Each row was made from one path, in order. Every step used is in the known rows, and no mark comes twice. Write each row's path.
Known rows:
S N: [ 0.04  0.02  0.02  0.08  0.11 -0.05  0.04  0.28 -0.09  0.00  0.20  0.05
 -0.03  0.04  0.06  0.03 -0.20  0.18 -0.12  0.06  0.11 -0.12 -0.15  0.21
 -0.09]
T A R S N Z L F: [-0.30 -0.01 -0.15 -0.08  0.12  0.17  0.35 -0.22 -0.31 -0.30 -0.45  0.10
 -0.50 -0.26 -0.19  0.11  0.16  0.01 -0.06  0.04  0.12  0.26  0.07 -0.12
 -0.02]
Z L F D: [-0.05 -0.10  0.11 -0.11  0.17 -0.13 -0.16  0.45  0.24  0.03 -0.23  0.04
  0.03  0.29  0.12 -0.14 -0.34  0.15  0.01  0.07  0.13  0.30 -0.10  0.04
 -0.10]
S L Z N: [ 0.11  0.01  0.09  0.22  0.15  0.21 -0.04 -0.26 -0.09 -0.09  0.02 -0.08
  0.04 -0.05  0.29  0.28  0.00 -0.05  0.12  0.27 -0.09 -0.05  0.04 -0.18
 -0.14]
Z N: [-0.21 -0.02 -0.01  0.02  0.32 -0.05 -0.15  0.12  0.09  0.01 -0.09 -0.06
  0.02  0.24  0.25 -0.03 -0.11  0.05  0.01  0.02 -0.11  0.11  0.10 -0.10
 -0.10]
N S R: [ 0.08  0.20 -0.03 -0.04 -0.16 -0.12 -0.08  0.33  0.17  0.18  0.22 -0.05
 -0.02  0.08 -0.19 -0.22 -0.15 -0.17 -0.07 -0.12 -0.10 -0.22 -0.07  0.20
  0.12]
T A R S L: [-0.34  0.34 -0.22 -0.33  0.04 -0.03 -0.01 -0.55 -0.74 -0.30 -0.05  0.44
  0.10  0.03 -0.20  0.05  0.41 -0.19 -0.39 -0.47  0.31  0.00 -0.04  0.02
  0.07]
L Z N S R A: [ 0.25 -0.09 -0.03  0.19 -0.53 -0.01  0.02  0.02  0.27  0.20  0.22 -0.23
 -0.15 -0.06 -0.15 -0.23  0.10 -0.16  0.15  0.06 -0.24 -0.18 -0.02 -0.08
 -0.01]
F L S: [ 0.18 -0.25  0.39  0.11  0.25 -0.13 -0.19  0.09  0.08  0.14  0.11 -0.10
  0.40 -0.03 -0.01  0.12 -0.18  0.08  0.17 -0.20 -0.03 -0.04 -0.02  0.02
  0.01]
Z N S L F D: [ 0.07 -0.04 -0.06  0.21  0.02  0.12  0.01  0.22  0.71  0.08  0.07  0.08
  0.07  0.20  0.16 -0.19 -0.33 -0.03  0.40  0.23  0.04  0.08  0.10 -0.15
 -0.11]
R S L: [-0.17  0.21 -0.06 -0.19  0.06  0.15  0.10 -0.17 -0.24 -0.13  0.09 -0.03
  0.31  0.01  0.05  0.03  0.27 -0.14 -0.17 -0.12  0.29 -0.22 -0.06  0.00
  0.22]
N S L Z: [ 0.21  0.17 -0.07  0.24  0.06  0.15  0.11 -0.13 -0.10  0.04  0.13  0.06
  0.09 -0.05 -0.01  0.15 -0.05 -0.18  0.09  0.26 -0.07 -0.10 -0.06  0.00
  0.05]
A R S N Z L: [-0.43  0.02 -0.30 -0.15  0.31  0.27  0.35 -0.41 -0.22 -0.11 -0.35  0.14
 -0.24 -0.25  0.03  0.26  0.29  0.05 -0.17  0.12 -0.04  0.08  0.02 -0.18
  0.17]
Z N S L F: [ 0.01  0.13  0.08  0.32  0.15  0.23  0.15  0.24  0.52 -0.03 -0.06 -0.22
 -0.05  0.07  0.02 -0.17 -0.26 -0.22  0.41  0.34 -0.06  0.04  0.19 -0.11
 -0.08]
F L Z N S R A: [ 0.34 -0.26  0.16  0.30 -0.51  0.10 -0.09 -0.14  0.44  0.28  0.22 -0.20
  0.08 -0.22 -0.20 -0.10  0.19  0.08  0.33 -0.15 -0.20 -0.18 -0.12 -0.21
 -0.01]
T A R S N Z: [-0.32  0.05 -0.40 -0.23  0.09  0.10  0.21 -0.40 -0.52 -0.21 -0.09  0.39
 -0.26 -0.17 -0.11  0.17  0.31  0.11 -0.29 -0.27  0.13  0.04  0.01  0.00
  0.10]
Z N S R A T: [ 0.10  0.17 -0.04 -0.21 -0.65 -0.28 -0.17  0.09  0.37  0.06  0.15  0.02
 -0.06  0.06 -0.29 -0.39  0.13 -0.01  0.04 -0.15 -0.22 -0.02  0.09  0.19
 -0.07]
F D: [-0.08 -0.11 -0.16 -0.26  0.10 -0.25 -0.27  0.23  0.02  0.11  0.12  0.33
  0.24  0.35  0.23 -0.10 -0.18  0.22 -0.22 -0.25  0.12  0.11 -0.15  0.14
  0.00]
Z N S: [-0.20  0.02 -0.20  0.16  0.26  0.05 -0.02  0.18  0.33  0.16 -0.12 -0.01
  0.00  0.25  0.08 -0.09 -0.14 -0.07  0.21  0.05 -0.25  0.12  0.15 -0.16
 -0.01]
S N Z: [ 0.11 -0.07 -0.14  0.06  0.22  0.05  0.20  0.17  0.08 -0.02  0.17  0.00
 -0.13 -0.14  0.20  0.08 -0.16  0.27 -0.14  0.18 -0.08 -0.04 -0.07  0.11
  0.00]
T A R S: [-0.53  0.21 -0.33 -0.38  0.09 -0.15 -0.12 -0.31 -0.79 -0.17 -0.25  0.41
 -0.01  0.16 -0.23 -0.03  0.36 -0.06 -0.40 -0.58  0.26  0.12  0.01  0.01
  0.08]
T A R S L F D: [-0.27  0.15 -0.16 -0.33 -0.14 -0.02 -0.08 -0.28 -0.37 -0.24 -0.07  0.49
  0.05  0.13 -0.16 -0.11  0.18  0.00 -0.24 -0.42  0.57  0.08 -0.02  0.03
  0.02]
N S: [-0.12  0.13 -0.20  0.03  0.19 -0.10 -0.02  0.30  0.08  0.13  0.01  0.08
  0.08  0.23 -0.09 -0.14 -0.15 -0.06  0.00 -0.05 -0.12  0.07 -0.04  0.09
  0.10]
T A: [-0.06  0.12 -0.12 -0.14  0.12 -0.36 -0.18  0.10 -0.43 -0.12  0.06  0.22
  0.02  0.27 -0.07 -0.06 -0.09  0.03 -0.29 -0.37  0.04  0.18 -0.12  0.18
 -0.12]

Which path is each row?
[-0.34  0.11 -0.06 -0.01  0.15  0.39  0.01 -0.74 -0.39 -0.13 -0.27  0.09
  0.01 -0.11  0.16  0.33  0.45 -0.16  0.02  0.06  0.11 -0.11  0.22 -0.36
  0.08]	A R S L Z N
[ 0.02  0.19 -0.01 -0.41 -0.36 -0.42 -0.22  0.13 -0.28 -0.15  0.05  0.15
  0.17  0.16 -0.24 -0.30  0.17  0.23 -0.36 -0.23  0.12  0.21 -0.07  0.41
 -0.11]	R A T
[ 0.29 -0.25  0.06  0.16  0.21 -0.04  0.24  0.17  0.18  0.05  0.26 -0.17
 -0.07 -0.18  0.15  0.14 -0.32  0.05  0.08  0.29 -0.19 -0.10  0.07  0.13
  0.02]	L S N Z
[ 0.35 -0.09  0.27  0.07 -0.71 -0.04 -0.28 -0.21  0.35  0.14  0.12 -0.02
  0.10 -0.22 -0.27  0.00  0.25  0.22  0.32 -0.19 -0.22 -0.05 -0.02 -0.04
 -0.13]	F L Z N S R A T
[-0.09  0.06  0.23  0.02  0.26 -0.06  0.00  0.46  0.06 -0.08 -0.34 -0.27
 -0.09  0.12 -0.01 -0.12 -0.25 -0.03 -0.01  0.22  0.05  0.27 -0.03  0.04
 -0.08]	Z L F
[-0.01 -0.13  0.07 -0.13  0.04 -0.17 -0.23  0.55  0.19  0.06 -0.01  0.09
  0.08  0.33  0.19 -0.25 -0.32  0.22 -0.06 -0.04  0.28  0.17 -0.06  0.17
 -0.09]	L F D
[-0.38  0.04 -0.29 -0.18  0.21  0.25  0.26 -0.31 -0.24 -0.07 -0.11  0.18
 -0.17 -0.21  0.08  0.16  0.31  0.16 -0.22  0.00  0.11 -0.09  0.08 -0.06
  0.19]	A R S N Z
[-0.29  0.14 -0.19 -0.04  0.03  0.20 -0.01 -0.87 -0.68 -0.23 -0.24  0.27
 -0.07 -0.06  0.01  0.33  0.47 -0.20 -0.06 -0.19  0.15  0.01  0.14 -0.34
 -0.04]	T A R S L Z N
[ 0.00 -0.24  0.12  0.44  0.20  0.28 -0.10 -0.14  0.29  0.26 -0.17 -0.04
  0.10 -0.05  0.10  0.28 -0.02  0.17  0.47  0.03 -0.29  0.07  0.04 -0.38
 -0.06]	F L Z N S
[ 0.15 -0.30 -0.04  0.10  0.15  0.05  0.18  0.34  0.49  0.00 -0.10  0.01
 -0.24 -0.05  0.24  0.03 -0.38  0.33  0.11  0.36  0.00  0.23 -0.10 -0.01
 -0.08]	S N Z L F D
[-0.07 -0.16  0.04  0.17  0.23  0.05 -0.16 -0.03 -0.13  0.04 -0.14 -0.15
 -0.05  0.13  0.31  0.21 -0.03  0.04  0.09  0.16 -0.14  0.08  0.08 -0.16
 -0.12]	L Z N
[ 0.38 -0.43  0.28  0.30  0.22  0.08  0.14  0.00  0.35  0.11  0.28 -0.13
  0.14 -0.39  0.09  0.31 -0.26  0.28  0.26  0.09 -0.18 -0.14 -0.02 -0.01
 -0.01]	F L S N Z
[ 0.12  0.00  0.10 -0.07 -0.01 -0.05 -0.15  0.32  0.20 -0.07  0.16  0.12
  0.19  0.19  0.15 -0.20 -0.30  0.11 -0.05  0.06  0.36  0.02 -0.13  0.15
 -0.06]	S L F D
[-0.30  0.31  0.00 -0.21 -0.04  0.08  0.04 -0.25 -0.57 -0.36 -0.23  0.18
 -0.06  0.01 -0.30 -0.10  0.28 -0.20 -0.23 -0.27  0.48  0.04  0.07  0.06
  0.01]	T A R S L F
[ 0.02 -0.29  0.28  0.26  0.23  0.17 -0.28 -0.17  0.06  0.11 -0.18 -0.10
  0.15 -0.04  0.27  0.34  0.05  0.29  0.28 -0.04 -0.13  0.08 -0.03 -0.31
 -0.15]	F L Z N
[ 0.20  0.13 -0.14 -0.09 -0.52 -0.24  0.03  0.28  0.20  0.15  0.39 -0.08
  0.04  0.06 -0.39 -0.55  0.03 -0.14 -0.21 -0.21 -0.04 -0.18 -0.17  0.23
  0.14]	N S R A
[ 0.32 -0.11  0.23 -0.06 -0.40 -0.37  0.03  0.15  0.17  0.08  0.24 -0.33
  0.10 -0.07 -0.30 -0.30 -0.06 -0.31 -0.10 -0.07 -0.12 -0.14 -0.10  0.15
  0.03]	Z L S R A
[ 0.26  0.22  0.14 -0.47 -0.68 -0.47 -0.32  0.20 -0.13 -0.08  0.26  0.07
  0.09  0.04 -0.27 -0.35  0.16  0.13 -0.39 -0.31  0.10 -0.09 -0.12  0.48
 -0.07]	S R A T
[ 0.08  0.29 -0.15  0.08  0.12  0.04  0.11  0.07  0.08  0.02  0.20  0.11
  0.18  0.06 -0.10 -0.09 -0.13 -0.18 -0.01  0.06 -0.04 -0.06 -0.06  0.10
  0.07]	N S L
[-0.04  0.10  0.02 -0.04 -0.01  0.24  0.07 -0.33 -0.40 -0.08  0.02 -0.10
  0.24 -0.14  0.11  0.26  0.29 -0.17 -0.12  0.00  0.23 -0.24 -0.09 -0.06
  0.21]	R S L Z
[ 0.22 -0.14  0.22  0.18  0.08 -0.12  0.08  0.30 -0.01  0.08  0.30 -0.13
  0.05  0.00  0.02  0.06 -0.37 -0.06  0.11  0.17 -0.01 -0.21  0.02  0.22
 -0.06]	L S N
[-0.05 -0.08 -0.11  0.34  0.19  0.15  0.00  0.03  0.13  0.17 -0.16 -0.07
 -0.10  0.13  0.16  0.15 -0.09 -0.08  0.32  0.21 -0.28  0.09  0.14 -0.26
 -0.05]	L Z N S
[-0.14 -0.09 -0.19 -0.09  0.14  0.22  0.31 -0.04  0.02 -0.01  0.05 -0.07
 -0.04 -0.22  0.17  0.13  0.11  0.13 -0.11  0.05  0.05 -0.14 -0.04  0.02
  0.22]	R S N Z
[-0.35 -0.03 -0.05 -0.03  0.25  0.37  0.39 -0.10 -0.08 -0.16 -0.48 -0.11
 -0.41 -0.27 -0.03  0.11  0.16  0.08  0.00  0.30  0.12  0.13  0.13 -0.15
  0.13]	A R S N Z L F
[ 0.16 -0.02  0.07  0.23 -0.18  0.09 -0.09  0.06  0.26  0.21  0.06 -0.21
 -0.19  0.00  0.09  0.09 -0.11 -0.21  0.28  0.14 -0.32 -0.17  0.08 -0.14
  0.00]	L Z N S R
[ 0.15 -0.19  0.04  0.03  0.44 -0.16  0.13  0.01  0.16  0.04 -0.14 -0.21
  0.01 -0.06  0.15  0.16 -0.20 -0.14  0.06  0.25 -0.38  0.22  0.10 -0.08
  0.08]	N Z L S
[ 0.26 -0.03  0.33 -0.10 -0.13 -0.33 -0.16  0.33  0.05  0.13  0.32 -0.26
  0.11  0.05 -0.03 -0.09 -0.28 -0.25 -0.02 -0.09 -0.08 -0.32  0.01  0.25
  0.05]	L S R
[ 0.34  0.10  0.33 -0.32 -0.60 -0.52 -0.18  0.06  0.01 -0.05  0.14 -0.16
  0.09 -0.07 -0.36 -0.20  0.00 -0.16 -0.10 -0.11 -0.14 -0.01 -0.03  0.35
 -0.10]	Z L S R A T
[-0.12  0.01  0.06  0.08  0.09  0.38  0.09 -0.46 -0.15 -0.06 -0.10 -0.19
  0.14 -0.10  0.30  0.34  0.30 -0.18  0.15  0.12  0.10 -0.18  0.09 -0.31
  0.09]	R S L Z N
[ 0.11 -0.11  0.12  0.21  0.24  0.15  0.30  0.39  0.27 -0.11 -0.23 -0.28
 -0.36 -0.20  0.09  0.06 -0.29  0.14  0.10  0.49 -0.07  0.20  0.01  0.04
 -0.07]	S N Z L F
[ 0.26  0.06  0.04 -0.03 -0.72 -0.16 -0.16 -0.07  0.14  0.07  0.06 -0.08
 -0.12 -0.07 -0.19 -0.14  0.16 -0.02  0.14  0.00 -0.25 -0.05  0.09  0.10
 -0.12]	L Z N S R A T
